Each row comes from the steps of one path. Every step used is in the known rows, and no mark comes twice. Write the path behind each row, first mark first.
In the rows, zero is written as 128.
Known rows
rigig/vobola/kopi/sigun: [ 60 132  95 119 113 125 144 149 156 104  85  88 184 144 103 162 102 150
 162 111 167]
rigig/kopi: [136 145 159 113 137 122 150 143 134 148 106 107 141 145 127 173 115 137
 131 134 123]
vobola/limati/memi/sigun/kopi/rigig: [ 79 129 122  93 144 122 105 129 138 139 165  80 135  74 120  80 148 129
 165 174 110]
vobola/rigig/kopi: [126 159 121 127 131 125 164 119 144 162  90  71 139 176 119 173 106 128
 147 158 122]
sigun/kopi/rigig: [109 142 119 113 122 133  90 125 130 144 171  97 122  95 124 134 138 121
 139 184 106]
kopi/rigig/vobola/limati: [110 144 135  88 154 149 145 116 182 131 144  64 172 158 127 141 166  95
 199 147 116]
sigun/kopi/rigig/limati: [119 156 151 113 148 134 102 143 137 125 136  71 141  86 100 128 144 112
 188 174 127]
limati/rigig/vobola: [107 141 107  73  93 158 153  75 139 135 126  84 171 159 102 168 168  94
 176 139 118]
memi/vobola/limati: [ 78 128 127  98 172 128 158  85 160 117  94  60 141 124 122  99 145 121
 175 137 137]
memi/sigun/kopi: [ 68 127 122 138 128 120  97 135 125 135 109  77 145  71 124  70 120 157
 128 155 169]
memi/vobola: [ 90 119 127 104 130 121 168  44 143 129  81  98 128 109 115 120 145 138
 136 125 137]
limati/memi/sigun: [ 97 101 133 105 129 108 155 114 125 129 117 133 138  86 119  62 142 152
 135 105 129]
sigun/kopi: [ 80 142 115 133 127 131  90 135 108 147 137  91 130  82 128 113  94 141
 135 175 147]
rigig/vobola/limati: [ 97 141 134 101 158 148 149 123 170 131 121  66 177 156 130 129 142 107
 195 135 139]
limati/memi/vobola/rigig: [ 71 131  78 102 123 122 192  22 134 160  89  79 119 126 104 112 113 126
 167 156 111]
rigig/limati/vobola: [117 143 138 103 129 115 159 132 145 100 153 110 171  70  89 140 133  80
 189 145 134]
vobola/kopi: [ 91 129 125  93 128 134 124 156 145 138 117  91 126 138 120 137 117 157
 154 162 138]
limati/memi/vobola/rigig/kopi: [ 91 147 118  93 133 116 200  57 139 173  74  67 134 144 108 161 104 136
 162 158 110]
kopi/rigig/vobola/limati/memi: [ 93 130 129  61 148 137 163 106 142 150 168 106 151 115 123 124 135 107
 204 146  86]
kopi/sigun: [100 128  94 160 123 109 129 152 126  87 103 135 157 122 111 133 101 132
 120  86 151]
limati/memi: [108 116 123  92 127 120 147 114  99 146 155 158 116  91 123 112 106 133
 146 132  95]
memi/vobola/rigig/limati: [ 99 153 122 122 149 130 173  66 156 130  55  40 145 129  87 118 137 113
 200 149 147]

Which path is each row?
[ 62 131 137  67 143 119 165  40 124 146 110  80 128  48  94 107 133 134
 190 160 111]	sigun/kopi/rigig/limati/memi/vobola
[ 68 137 122  63 148 140 142 108 131 158 174  88 153  93 122 115 119 115
 207 170  96]	sigun/kopi/rigig/vobola/limati/memi
[104 147  69 127 107 120 168  91 149 134 147  91 147 130 102 140 114  83
 165 170 119]	limati/vobola/rigig
[149 147 160 109 150 133 126 138 149 114 131  93 140 114 101 138 165 103
 183 144 114]	kopi/rigig/limati
[ 90 153  81 147 116  98 173 140 145 104  96  93 180 138  93 179  83 113
 144 117 142]	limati/vobola/rigig/kopi/sigun
[104 153 132  95 126 117 135 130 147 110 183  91 167  50  86 144 139  76
 196 179 120]	sigun/kopi/rigig/limati/vobola
[ 98 153  89 158 126 106 159 144 140 113  73  88 165 160 103 170  84 133
 135 109 147]	vobola/rigig/kopi/sigun
[ 78 135 130  77 114 147 147 125 165 151 105  73 162 156 118 164 128 149
 180 159 148]	rigig/vobola/kopi
[ 38 128 123  99 141 127 125 118 131 151 122  61 170  66 120  64 115 149
 179 160 157]	rigig/vobola/limati/memi/sigun/kopi
[ 97 146 129  97 107 149 127  89 156 159 150  80 169 123 124 164 150 113
 171 168 122]	sigun/kopi/rigig/vobola
[124 159 122 137 149 134 147 121 146 128  86  59 144 141  95 123 126 107
 195 153 141]	vobola/rigig/limati
[130 145 138  92 126 116 154 127 156 100 178 110 165  73  87 153 156  68
 193 156 110]	kopi/rigig/limati/vobola
[106 140 118 148 131 104 147 162 132 101  85 116 168 136 111 171  92 140
 122  91 148]	rigig/kopi/sigun
[ 71 128  90 132 122 113 128 175 139  93  93 105 155 129 105 141  93 156
 140 113 161]	vobola/kopi/sigun
[ 52 138 111 121 138 119 123 118 116 149 103  56 147  59 103  59 103 148
 176 171 156]	vobola/rigig/limati/memi/sigun/kopi
[ 68 142  85 128 127  98 190  94 132 123  63  88 159 132  95 158  81 140
 148 109 134]	limati/memi/vobola/rigig/kopi/sigun
[102 146  96 120 115 114 145 149 119  91  94 101 164 143  92 177 112 121
 133 102 132]	limati/rigig/kopi/sigun
[ 81 136  91  58 140 145 148  72 135 106 113  49 133 138  93 115 173  93
 183 154 108]	memi/vobola/limati/rigig
